Each row was made from one walk, in order. Every step used is in the known rows, and no mark comes twice. Write each row's walk.
Known rows:
U-V-X-Z: [  8 -12  -9  27  -2  -1  -6  -7   2   6 -11   0   0   2  25  -6  11 -25
  37  -3 -25 -11   7  -1  -1  -3  -3 -28  -9   1   5  16   9 -16   4 -12
  13  26  17 -17  -1]
H-L-W-V: [  6  -4  14 -17   1   6  12   3 -14 -28  25  -7  17 -21   7   3  -5  17
 -30  20  30   9  14  16   1 -20  11  15 -13  -1  -5   1   9  -6   8 -12
   3  -9 -12  -7   8]
D-V-W: [ -5  22  -9  -3  10   9   6  -7  -8 -15  -2 -11  -6   6  -7 -16  -5 -29
  15   4  11   2   5  14  -6  23  17 -23  10 -15  -7   7  11  -2  31   6
 -10   1  -4 -24  -6]
Z-X-M-D-V: [ 23  12   2  -2  -7  21 -13   3   1   7  -6   5   8  12  -2 -17   6 -12
  13  -6 -30 -11  -2  19 -14  -7   1   4  -6  16  -2   4  15  12   3   5
 -15  19  -7  -8 -29]
V-K: [  5  -2  -2 -16  22  -7  -4  -7  14  -6   9   8  17  15  -7  -9  12 -18
 -20  -4  16   5  12   8  10   4 -13   9 -33   5 -13   4   8 -13  34   2
 -14 -18   3   8   2]
M-X-Z: [  9  -9   2   3 -21 -11  11  -1   4   1   1  10  -1  -5  10  -5   1   4
  10  -1 -17   2 -20  -8  -2   4 -22 -17   3   1   1  17  -6  -3  -1   4
  25  11  11  -2   0]
L-W-V-C: [  4 -17   3   1   5  20  -8   9 -21 -28  18   9 -19 -14   8   0  10   9
 -35   3  46   4   0  27  -3 -13  -3 -10   0 -14 -12  -5   2 -12  15   1
   9 -10 -30 -32   8]
Y-V-X: [  2  -5  -6  14  14  35 -19  -7  -9   1  -5   3  -5 -14  13  -4   6 -16
  12   5  10  -7  20 -22 -14   5  19   0  -6  -5  -5  -3   3 -11  24 -19
  -6 -18 -11 -19   7]
X-Z-U-V-K: [ -1 -19  -4   0   7 -16 -15   1  15  13   2   3   5  20 -10  -7  18 -20
 -11  -9 -15  -9  20   9  29  14 -14  -1 -44   5   4   4  10  -7  19  -2
   1   9   9   5 -14]
W-V-D-M-X-Z-U: [  7 -21  19   9 -20  -6   8   3   6  20  -2 -15 -12   5 -12  -6 -13  25
 -12  -5 -29  -2 -10 -22  18   1 -19 -10  -6  10  19   3 -10  -3 -24   9
   7   8  10 -12  -7]
V-W-L: [-14  10  -7 -13  -3   5  25 -12  -7  -8  16 -14 -15  -5   4 -12 -10 -12
  17   6  34  23   3  -3  -3  20   2  -4   4 -11 -16  12   2   4  12  -7
 -10 -22  -1   9  14]
U-V: [  1   0  -7  10   3  -2  -8  -2   5  -4   5   6   5   0   6   8  10 -17
  -8 -12   9 -30   8  21   2  14   7  -8 -20 -17   3  -6  11   1  -4  -2
  14   9   6  -6  -6]
W-L: [ -5   8  -3 -12  -7   4  16 -10   8  -3  20   1  -5  -5  11 -12  -8  -1
   0   0  25   6  -4  -5  -8   7 -10   6 -12   0 -14   9   2  -3   4 -11
  -5 -30   1  13   8]
Z-X: [ 10  -2   8 -10 -10  12  -5   1 -15  -4  16  15  13  -4   2  -5   4   7
  -2   3  -4  -2 -23   3 -11  18   7  -2   4  17   9  -1 -12  -9  28 -11
   9   1   0  -7 -10]
X-L: [  1  11   8 -23  12  11  -7  12   5  -9  11  -7   8 -10  15   2  15   2
  -8 -13   3  15 -16   6   6   1   2 -15  -2  11 -12 -17  -7  -2  17   1
  13 -18  11   7   3]
Z-X-L-K-V-W: [-30  15  -9 -20   8  -1 -12  22 -24 -13 -14  -9  -4  -4 -26  10   8   7
  13   9   3  29 -12   3  17  23  31  -3  30   2   4  -4 -13   4  37  -9
  -7  -3 -14   8   4]
M-D-V-X-Z: [ 19  -4  -6  14  -2   5 -12  -9   9   8 -15  -4   2   9  19 -25   3 -21
  45  -1 -44  -4  12  -5  -4 -14  -7 -24  -4  10  -5  23  16 -15   7 -10
  -3  25  11 -19  -6]
K-V-X-M-D: [ 17  -4  -5  -5  -6  20  -6   8 -13  16  -4  -3   5   2   7   0  16 -14
  21  -3 -17  11  15   4   1 -15  -5  16  -6   5 -10  10  14  15  -8   1
  -5  18  -7   4   7]
W-V-K: [  5 -16   5 -12  21   8 -13   1  15 -14   9   0   7  14 -13  -3  10   8
 -32  -3  21   7  18  11  17  -9  -9  11 -49   1 -10  -4  10 -23  18   2
 -17 -26  -3   4   2]
M-D: [ 21   0   6 -26 -10  -1  -8  -2   6   7  14  -6   9  -2   2 -11   2  -7
  -8 -13 -18   5  13  12   8  -3  -5   2  -3  -7 -22   8  14  11   4   2
   1   7   9   6  16]
H-L-K-V-D-M-X: [-11  13   2   3   4 -37  21 -11   2  -7 -20   3  13   5 -21  26 -27  24
 -23  11   4 -17   0 -13   0  -8   1  28  19   3  12  -9 -15  18 -27  18
 -18   7   4  15 -11]
K-V-W: [-24   8 -13 -14  -5   6   5   8 -24 -12  -1  -1  -4  -5 -16   8   3 -10
   8  14  17  15   0   6   8  27  15  -2  10 -15  -3   8   3   0  26  -1
   1   0  -8  -3  13]
Y-V: [ -8   1   3   1  -8  28 -20   7  -4  -2   0  14  -5 -27  -1   6   3  -9
 -19   2   5  -8   2  -7 -11  12   7   4  -6 -10  -8 -12   5   4  29 -13
  -8 -25  -5   2   9]
X-Z-U-V: [  0 -10  -1  13 -19  -5  -9   7   4  17   3  -2  -8   2   4  -6  10 -14
   2 -12 -28 -20   2   8  19  22  -3 -22 -21  -4  14   4   7   0   0  -6
  27  21  10 -12  -9]
W-V-D-M-X-Z: [  7 -17  12  19 -12 -17  13  -5   7   3 -15  -1  -3   2  -1  12 -16  22
  -1  -1 -22  -9 -15 -10  -1 -18 -23  -9  -2   3  10   1  -5  -4 -34  14
  -6  17  21   1  -1]
Z-X-L: [  1   2  13 -22   7  15 -13  14  -9  -6  14   2  13  -9  10   1  16  17
  -1  -7 -10  15 -30   1   1   6  13 -12   6  29  -2 -21 -20  -4  25  -7
  12  -9   7   7 -11]
K-V-W-L-H: [-33  13 -20   1 -12  16  15  -9  -2  -4   4   3 -15  11  -6 -13 -14  12
  16   2  -6  16   2  -9  -8  17   7  18  -1  -9  -8  15   4   6  -3  -2
   5 -31  -5  36  10]
K-V-X-M: [  4   5 -11  14   5  31   6  11 -22   4 -10   8   2   1  15   8  20 -22
  23   6  12   7  -2   1 -13  -4  -4   7  -7  12   9   9   5  -2   4  -3
   0   2 -16  -8  -1]
L-X: [ 13  13  -3  -1  -3 -12  -5  -5  14   9  11  14   2   3  -2 -10   4 -10
   8   9  21   1 -13  -2 -14   4   7  -4  36  -8   6   3 -10 -15   5  -6
  18   3 -16 -21   5]
H-L-X-Z: [ 11  13   2  12 -29 -27  14 -11   7   9   5  16  10  -6  14  -4   1 -12
  21  23 -18  10 -17  -2 -11  -8  -7 -22  37  13   8  12  -6 -13  13 -10
  18  24   8  -4  -2]
Y-V-K: [ -8  -8   0  -8  16  11 -22   0   9  -2  -1  18   6  -3 -13   2  12 -15
 -26   2  10   1  20  -3   4   8  -6  20 -33   2 -13 -10   8  -5  43  -6
 -27 -29  -3  16   1]
K-V: [-19   3 -13 -10 -10   7  -9  13  -7  -7   1  19  10  -4 -10  11   7   9
 -12  11   4  -5  -6   1   2   8   0  15  -7  -1  -1   3   5  -7  15  -9
   6  -8  -7   5   4]
U-V-K: [ -1  -7  -9  -2  24 -13 -14  -7  15  -5   2  11  13  19  -9   2  18 -21
 -19  -8  12 -15  24  20  15   7  -4  10 -43  -5  -7  -5  14  -7  16   4
  -8  -2   6   8 -11]

Which walk is each row?
[-10  -9  13 -23  18 -13  -2  12 -14 -12  -5  -2  14 -22  -3  16   1  16
 -14   5  15   5   0 -11  -9 -21   5  32  14   6  -2 -19 -11  23 -12   2
  -8  -1  -5   9   6] | Y-V-D-M-X-L-W
[ -6   3  -9   9  15  26 -16  -1   8   8   1 -11  -5  17  15 -18  10   7
  14 -21 -35  -2  10 -10   5   8  20  -7 -12   5   2  -6  -3  -2  -7   4
  31 -18   3  10  -7] | Z-U-V-X-L-H
[  5 -20  12  10  -9 -25  13  -1  -1  -1 -13  -1   3  -5  -1  10 -14  19
   0   5 -14  -3  -8  -9  -5 -26 -22   5   3   4  11   9  -5   0 -34   8
  -3  24  13   0   5] | L-W-V-D-M-X-Z
[ 18 -11   4   3 -12   7 -15   1   8  25  -1 -17  -7  11   6 -37   3 -13
  27  -3 -53   2  13 -17  16   5  -7 -23  -7  13   6  22   7  -9  16 -10
  13  17   1 -27  -8] | M-D-V-X-Z-U
[ -7  17 -14   8 -14   8  19   6 -13  16  -2  12 -16   0  -3   5  10 -14
  31  18  34  24 -16   1 -19   2  -2  14  32   4  11   8  -7   6  -9  -2
  -1   2 -27   5   1] | K-V-W-L-X-M
[  4   2  -6  11 -25 -21   6  -7  18  17   4  12 -10  -1  11 -14  -1  -5
  34  12  -7  13 -21 -10 -12  -8 -16 -15  29   7   4  19  -7 -16  -2 -17
  11   8   2   1   5] | W-L-X-Z
[-12  16 -16  -1  -8  14   9 -19  11   1   1  -8 -16  20  -4 -32 -20   1
  22  -7 -24  10  16  -1 -10   7   8  12  -2 -12 -17  17  15  14  -9   5
  -7 -20  -2  29   2] | M-D-V-W-L-H
[  4  14   2  -7  40   4 -31  15  11 -12 -13 -27  -5  -3   2  -7   6   9
   3 -16   6  21   5  -1  16 -13  24 -18   6   2  -1  -7  -8 -12  14 -11
 -10 -28  -8  -1   9] | W-V-X-L-K
[ -3   2  12 -10  21  -9   7   1   7  -5  -5  -8   7  -1   3  16  -5  23
 -13 -13   2  -1 -14 -11   3 -11  -2   1   8  10  -2 -28 -20  10 -25  23
  -2  -7  16  13  -7] | V-D-M-X-L
[ 19   9  -1 -10 -15   0  11  -1  -2  24   6  -8 -12   2   0  -6   7 -19
  27   0   5  28   5   8  -6  -7  -3  10  27  -4 -14  10   5  22 -18   6
  -6  18 -13  11  13] | V-W-L-X-M-D
[ 17  -7  16   0   7  13   0  -4   7  -5   7 -11   2   4 -17   1   1  28
 -25  -8  29 -13   1   4   7 -18  -3   0 -26  -8   1 -21   5  -2 -29  -3
 -28 -13  20  -3   9] | W-V-D
[-23  27 -12 -10  -6 -18  -4  11  -3 -15  -9  11  15  -6 -18  15  -3   8
 -15  19   1   5   1   5  12   3  14  15  12   5   5   4   2   4  29 -14
  -7 -10 -10  18  -1] | H-L-K-V
[ -5 -15   0  21 -16 -19  -2   3   5  17  -7  -3  -9   5   3   7  -4  -6
  -3 -10 -34 -26   3  -2  14  19  -7 -14  -9  -5  20   4   0   3 -18   9
  27  28   7  -9 -18] | D-M-X-Z-U-V
[  3  12  -9   1  20  28 -20  -6  17   2  -7  -9   4  21  14 -27   2   8
  23 -19 -48   3  15  -5  -6 -13  16  -1  -3   6 -14  -2   7   1  -7   6
  10 -16   5  16  -9] | M-D-V-X-L-H
[ 20  19  -2  11  -9   7  10   6  -1  16   4  14  -3   1  10   3  15 -27
  13   5  22  10 -25  12 -23  -6  -8  -3  27   5  13   4  -6   2  -6   4
  10   8 -20  -9   1] | L-X-M
[ -2 -12   9  22 -17 -15   6  -4   2   9 -23   9  -2  -8  -2  16 -14   7
   1   2 -29 -11 -13 -19 -10  -9 -22  -3   8   5   9  -2  -6   9 -20  10
 -11  17  21  11   2] | Y-V-D-M-X-Z
[ 12  25   1  -1 -10 -22  18 -17   6   2  20  18  16  -4   5  -1  -2  -7
  -1  28  20   2  -6  -1 -14   0  14  -1  43   3   3  -2 -11  -6  13  -6
  17   6  -9 -11  -4] | H-L-X
[  4  -5  16   7  15 -15   7  -1   0  -8 -10 -15  15  -2  -8  19 -22   9
 -23   2  10 -14   6   8  -8 -30  -8  15  -3  -2   8 -12   6  -1 -32   7
 -37   7  13  -2  12] | L-W-V-D-M
[-33  15  -9 -13  15 -20 -19  26   4  -9 -28   3   3  -3 -20  24  -6  24
 -10   0 -10   5  -8  -5  15  -3  11  18  18   5   8  -7 -13   4   2   2
  -4 -10 -16  23  -1] | D-M-X-L-K-V
[  9 -12  -8  17  17  12 -10  -9  -2  10   5 -11  -5  10  13 -12  12 -21
  17  -6   1 -23  26  -9   7  18  19 -12 -16  -6   9   5   3 -11   3 -10
  18   7  -7 -33 -10] | Z-U-V-X
[  2 -13   4  26 -12 -32  13  -9   8   8 -20   4   1   6   2  16 -13   2
   8  -5 -28 -23 -10  -5  -3  -8 -21  -9   3   0  12   1  -3   5 -35  15
   1  34  26   6  -7] | U-V-D-M-X-Z
[ -9  -5  -4  15  -5  32 -18   4 -16  -9   3  29 -28 -22   6   9   9 -12
 -27   2  26  -5  -6  12 -12  11  -1 -17   7 -14 -17 -20   0   1  37   0
  -2 -20 -19 -18   4] | Y-V-C
[ -7  -2   9  -2  22 -14   2   0   9  -3  -9  -8   6   2   2  25   0  20
 -13 -17  -1 -16  -6  -5   5  -8   4   4   2   3   1 -33 -15  14 -39  24
   1   4  17  13 -14] | U-V-D-M-X-L
[-13  -8  -3  14  -8 -17  12  -1 -16   8 -11 -19 -16   3  -7   7  -8 -21
  14  -1 -16  -3   8   1  14  34   9 -24   9 -17  12   6  -1   9  -3  16
  17  32   2 -15  -6] | D-M-X-Z-U-V-W
[  7 -14  11 -17   8  12  -7  13  -9 -22  19  -8   6 -15   0  -3   1  17
 -25   4  31   7   7  16  -1 -17   5  12 -19  -9  -3   7   9 -13   2 -13
   4 -13 -18 -14  15] | L-W-V
[  5  -7   8  16 -14 -27  18  -8   6   7 -16   4   3   1   4  10 -16   5
   9  -1 -27  -9 -18 -12  -4 -11 -27 -10  10   7   8   7  -7   3 -25  15
  -2  24  27   5  -1] | V-D-M-X-Z
[  6 -11  11   8  10 -11  16 -10   6  -5  -8  -4   0   5 -12  17 -23  29
 -27  -4  14 -21  -2 -13  -4 -11  -7  14  -2  -8   9 -14  -9   4 -47  24
 -12   0   6  -2  -4] | W-V-D-M-X
[  1  -1   3   3   3 -16  16  -9   3  -6  -2   5   3   0   5  15 -21   4
 -17  -2   0 -15  -8  -9 -11   7  -9   8  10  -5   2   3 -10   2 -15  24
  11   2  -5  -3  -5] | D-M-X
[-19   6 -13   0  -1   1  20 -13  -7  -5  11 -12 -19  -1   3  -3  -5 -14
  18   2  33   4  12   6   1  24  10  -2  -5 -19 -12   5   6   6  -2  -6
  -5 -10   1   8   5] | U-V-W-L
[-22   4 -13  16 -21   7  13 -11   3  13   2 -10 -25  16   2 -23 -12  -1
  23  -7 -30   9   5  -7   3  23   2  -5  -6  -9   1  20   6  11 -10  -1
  16 -13   6  28   3] | X-Z-U-V-W-L-H
[  7  -8 -15  20  23  12 -10 -13  -1  -1  -1  -2   3   7  19  -4  11 -23
  22  -5  12 -24  25  -1  -3   8  19 -10 -14 -11   2   2   7 -13   0 -10
  11   9  -2 -27  -4] | U-V-X
[-10  -4   0   3   4 -20  17  -8   1  -1 -14  10   6   7 -18  23 -19  25
 -19   3   7 -22  -6 -17  -5  -5  -8  26   6  -3   9  -9 -11  10 -36  21
 -10   8   4   6  -7] | K-V-D-M-X
[  3  12 -10  -4  -8 -12   8 -12  19  13  19  12  -8   3   1 -14  -3   0
  16  11  34   7  -9 -12 -16   0   3   8  31  -4   0   6 -12 -13  -8 -15
   9 -12 -19  -4   4] | W-L-X
[-29  20 -11 -19  10  -6 -29  30   4  -9 -17   3   4  -5 -19  11  10  16
 -10  -2  -3  13 -10   3  19  -1  13   7   8   7   2  -6  -5   0  22 -12
  -4 -19 -10  20   4] | X-L-K-V
[ -3 -17  15  11 -26  -6   1   4   1  27 -11  -4 -13  -5 -12  -2 -11  11
  -9  -1 -35  -5  -8 -31  11  11 -17  -4   2   9  16   0 -12  10  -8   3
   2   8   8  -5  -5] | Y-V-D-M-X-Z-U
[  3 -20  18 -24  12  20 -19  22 -15 -20  17 -11   9 -19   1   1  11  34
 -18   3  18  17  -5   9   2 -20  16  11 -12  12   3 -11  -7 -12   5 -15
  10 -11 -15  -8   4] | Z-X-L-W-V
[ 14  -5  20 -11   4  -3  16  -9  -7 -16  16 -11  20  -7 -14   4  -3  26
 -30  13  39  -4  12   7   2 -28   4  20 -16   0   1 -17   5   9 -21  -9
 -28  -3  15  -3   9] | H-L-W-V-D
[ 26   6   8 -14 -15  12   1   8  -3  14   7  -5   6  -4  10  -1  10 -20
   3 -13 -15  14   4  21  -2 -10 -17   3  -3   2 -14   6  14  24  -7   9
  -3  14   3  12  11] | X-M-D
[ -4  16  -8  -6  -5  12  20 -10  -5   2   3 -17 -16   7   1 -16  -8 -19
  29   3  13  18  10   7  -9   5   0   4  -1  -4 -18  12  14  16   0   2
 -24  -6  -7   9  -3] | X-M-D-V-W-L
[  0 -22   9  -7   8  26 -16  16 -28 -28  18  11 -16 -16   9   3  15  25
 -27   3  36  13 -13  23  -2 -14   8  -9   8   4  -8 -19 -11 -12  18  -2
  12  -8 -29 -25  -4] | Z-X-L-W-V-C
[  3  11  12  11   9 -21  14 -10   8   2 -12  -7  16   6  -4  19 -22  -9
 -15  -3  -2 -18  -3   2  -9 -14 -15  -1   5   2   5 -13   3   4 -20  14
 -36   8  26   5   7] | V-D-M
